What can hang from each mark
torof: dovi teged
teged: torof
vaside: punik
muvu: berid dovi lutek punik vini
govepa: muvu
berid: muvu
fupa: zigat
lutek: fupa muvu

Known rows, with every way that one mark hangs from another
govepa[muvu[berid dovi lutek vini]]:  5.25 -1.07  0.14 -3.22 -1.58 -0.68 -1.91 -1.35 -1.29 -2.19  0.79 -2.92 -0.09  4.37  2.63 -1.10  2.14  2.07  2.57 -0.15  0.47
fupa[zigat]:  5.37  0.63  1.59 -3.99 -2.61 -1.61 -2.15  1.02  0.47 -0.38  1.52  1.01 -3.44  0.96  1.13 -2.76 -2.99  5.35  0.93  4.26 -0.72
govepa[muvu[lutek]]:  5.49  1.80  0.86 -4.12 -0.25 -0.25 -1.94  0.58 -0.84 -0.67  3.15 -3.22 -2.64  2.10  0.15 -1.88  2.09  5.33  2.16  2.65  0.23
govepa[muvu[berid dovi lutek[fupa[zigat]] punik vini]]:  4.62 -1.77  0.36 -2.77  0.26 -0.47 -2.96 -2.04 -1.80 -3.13 -0.05 -2.82  0.36  4.83  1.76 -0.41 -0.07  1.39  2.50  0.03  0.13
berid[muvu[dovi lutek[fupa[zigat]] punik vini]]:  4.03 -1.04  0.77 -2.52  0.77 -2.37 -3.71 -2.28 -1.64 -1.98 -1.88 -3.47 -0.04  2.64 -1.82 -1.17 -1.62  2.53  1.57  1.36  0.52
lutek[fupa[zigat] muvu[berid punik vini]]:  3.75  1.35  0.01 -3.80  2.69 -0.05 -2.62 -1.29 -1.65 -2.60 -1.10 -1.78 -1.43  2.70  0.84 -1.03 -3.58  2.41  1.45  2.97 -0.65
torof[dovi teged]:  7.34  0.85  0.52 -2.11 -1.84 -0.81 -1.47  2.01 -0.35  0.99  4.19  0.04 -3.84  0.98  0.44 -7.57 -0.89  5.75  2.23  3.39 -1.97
govepa[muvu[berid lutek[fupa[zigat]] punik vini]]:  4.72  0.15  0.61 -2.93  0.80 -0.37 -2.88 -1.23 -2.01 -2.72 -0.42 -2.90 -0.52  4.04  2.29 -1.15 -0.09  2.60  2.45  1.31  0.04
berid[muvu[dovi lutek punik vini]]:  4.65 -1.06  0.15 -2.93 -1.40 -2.22 -3.67 -2.07 -0.78 -1.50 -1.89 -3.37  0.33  2.33 -1.35 -1.99  0.67  2.69  1.83  0.84  0.82
vaside[punik]:  5.00  2.62  0.53 -4.11 -1.94  0.45 -1.08  0.38  1.68 -0.52 -0.79  0.44 -2.87  3.10  0.14 -2.72  1.40  5.62  2.21  3.74 -0.58
torof[dovi]:  4.07  0.03  0.85 -3.06 -1.47 -0.88 -2.00  1.57  0.55  0.34  2.83  0.31 -3.71  0.35  0.11 -6.37  0.33  5.24  1.76  3.45 -0.90
muvu[berid dovi lutek[fupa[zigat]] punik vini]:  4.50 -2.96  0.07 -1.18 -1.17 -1.67 -3.02 -3.11 -2.89 -3.59 -1.87  1.29  1.74  4.83  1.83 -0.98 -2.03 -0.11  2.40 -0.16  0.02
muvu[berid lutek[fupa] vini]:  4.98  0.88  0.38 -1.48  0.63 -1.46 -1.59 -1.64 -3.26 -2.25 -0.95  0.85 -0.52  3.38  2.49 -1.84  0.45  1.97  2.49  1.57  0.37
govepa[muvu[lutek punik vini]]:  5.50  0.89  0.37 -3.74 -0.91 -0.19 -2.94 -0.35 -0.56 -1.62 -0.82 -2.98 -0.81  2.82 -0.02 -1.92  2.13  4.51  2.56  1.89  0.22
teged[torof[dovi]]:  4.22  1.73  1.75 -4.09 -0.85 -0.26 -1.49  1.20  0.78  0.07  2.63  0.59 -4.00  0.11 -0.98 -6.23  0.03  8.11 -1.08  3.71 -0.75
berid[muvu[lutek[fupa] punik]]:  4.37  1.53  0.87 -2.97  2.13 -1.63 -3.44 -1.08 -1.46 -0.79  1.05 -3.83 -1.93  0.84 -1.94 -2.01  0.36  3.90  1.52  2.80  0.70
muvu[berid lutek[fupa[zigat]] punik]:  4.82 -0.30  0.65 -1.84 -0.25 -1.19 -2.94 -1.58 -3.02 -2.45  1.52  0.99 -0.60  3.07  2.21 -1.94 -2.08  1.72  2.00  2.04 -0.15
berid[muvu[dovi lutek[fupa] punik]]:  4.21 -0.29  0.75 -2.79  1.60 -1.76 -3.55 -1.86 -1.19 -1.27  1.37 -3.78 -1.06  1.64 -2.51 -1.20  0.32  2.79  1.64  1.48  0.84

Rows
 4.59 -0.51 -0.98 -4.19 -1.19  0.07 -2.64 -1.73  0.04 -2.38 -0.80 -1.52 -0.02  2.91  1.05 -1.52 -0.01  1.44  1.97  0.84 -0.10 | lutek[muvu[berid dovi punik vini]]
 3.82  2.20  0.35 -4.17  3.18 -0.09 -2.75 -0.55 -1.05 -2.03 -1.42 -1.85 -2.16  1.83 -1.88 -1.10 -3.58  4.21  1.28  4.08 -0.74 | lutek[fupa[zigat] muvu[punik vini]]
 4.70 -1.01  0.40 -3.75 -0.93 -1.86 -3.70 -1.45  1.47 -1.15 -2.22 -3.46 -0.92  1.32 -0.95 -1.96  0.74  2.98  1.53  1.21  0.65 | berid[muvu[dovi punik vini]]
 4.78 -0.53  0.38 -1.42 -0.54 -1.51 -2.93 -2.19 -3.15 -3.10 -2.33  1.13  0.60  3.87  2.48 -1.92 -2.00  1.38  2.34  1.50 -0.14 | muvu[berid lutek[fupa[zigat]] punik vini]
 5.43  0.38  0.32 -3.64 -1.13  0.02 -2.74 -0.55 -1.03 -1.67  2.68 -3.01 -1.17  3.00  2.43 -1.92  2.12  2.97  2.50  1.26  0.31 | govepa[muvu[berid lutek punik]]
 4.64  0.93 -0.46 -4.54 -0.32 -0.17 -1.77 -0.55  0.14 -1.35 -0.25 -1.82 -1.50  1.88 -1.32 -1.52 -0.08  3.78  1.64  2.23 -0.17 | lutek[muvu[dovi vini]]
 5.63 -0.48 -0.09 -2.90 -2.73 -0.87 -2.98 -1.16  0.67 -2.02 -2.75  1.19 -0.44  2.16  3.53 -2.84  0.93  1.89  2.27  1.31  0.00 | muvu[berid punik vini]
 4.90 -1.08  0.36 -1.93  0.63 -0.78 -2.97 -1.71 -1.69 -2.06  1.77  0.72 -0.37  2.45 -2.50 -1.15  0.42  2.44  2.25  1.40  0.23 | muvu[dovi lutek[fupa] punik]
 4.80  1.53 -0.52 -4.66 -0.49  0.41 -2.51 -0.55 -0.15 -1.40  1.90 -1.70 -1.91  1.40  1.36 -2.28 -0.08  2.89  1.58  2.55 -0.17 | lutek[muvu[berid punik]]
 4.01  2.14 -0.45 -3.73  3.66  0.53 -2.44 -1.37 -1.11 -2.31 -0.82 -1.97 -1.56  2.18  0.16 -1.08 -0.47  2.34  1.98  2.51 -0.10 | lutek[fupa muvu[berid punik vini]]
 4.64  0.42 -0.48 -4.81 -0.41  0.37 -2.71 -0.54  0.57 -1.29  1.96 -1.78 -1.65  1.33 -1.93 -1.64 -0.11  3.54  1.54  2.37 -0.23 | lutek[muvu[dovi punik]]
 5.25 -0.87  0.56 -4.29 -0.86  0.01 -1.94 -0.22  1.05 -1.30  3.53 -3.10 -2.32  2.77  2.75 -1.07  2.25  2.61  1.99  0.61  0.23 | govepa[muvu[berid dovi]]
 5.46 -2.61 -0.01 -2.97 -2.95 -0.70 -3.01 -1.54  1.14 -1.92  1.57  1.09 -0.60  2.26  2.58 -2.01  0.91  0.76  2.07  0.17  0.04 | muvu[berid dovi punik]
 4.64 -1.95  0.41 -1.60 -0.51 -1.58 -3.23 -2.26 -2.19 -2.94 -2.32  1.07  0.94  3.77 -1.59 -1.07 -1.99  2.20  2.17  1.27 -0.18 | muvu[dovi lutek[fupa[zigat]] punik vini]
 5.58  0.29 -0.03 -1.98 -2.88 -1.68 -1.69 -1.30 -2.49 -1.95 -1.24  1.08  0.04  3.40  3.60 -2.80  0.81  2.18  2.43  1.26  0.29 | muvu[berid lutek vini]
 4.52 -2.08  0.44 -1.31 -0.78 -2.04 -1.90 -2.54 -3.34 -3.02 -0.80  1.11  0.70  4.78  2.39 -0.89 -1.98  0.54  2.24  0.29 -0.01 | muvu[berid dovi lutek[fupa[zigat]] vini]
 5.47 -1.89  0.01 -3.08 -2.64 -0.90 -3.20 -1.24  1.70 -1.87 -2.73  1.05 -0.23  2.11 -0.51 -2.03  0.91  2.69  2.13  1.04  0.02 | muvu[dovi punik vini]
 4.78 -2.08  0.02 -1.44 -0.06 -0.86 -2.85 -2.59 -2.43 -2.79  2.19  0.92  0.44  3.53  0.97 -1.13  0.40  0.12  2.49  0.02  0.36 | muvu[berid dovi lutek[fupa] punik]
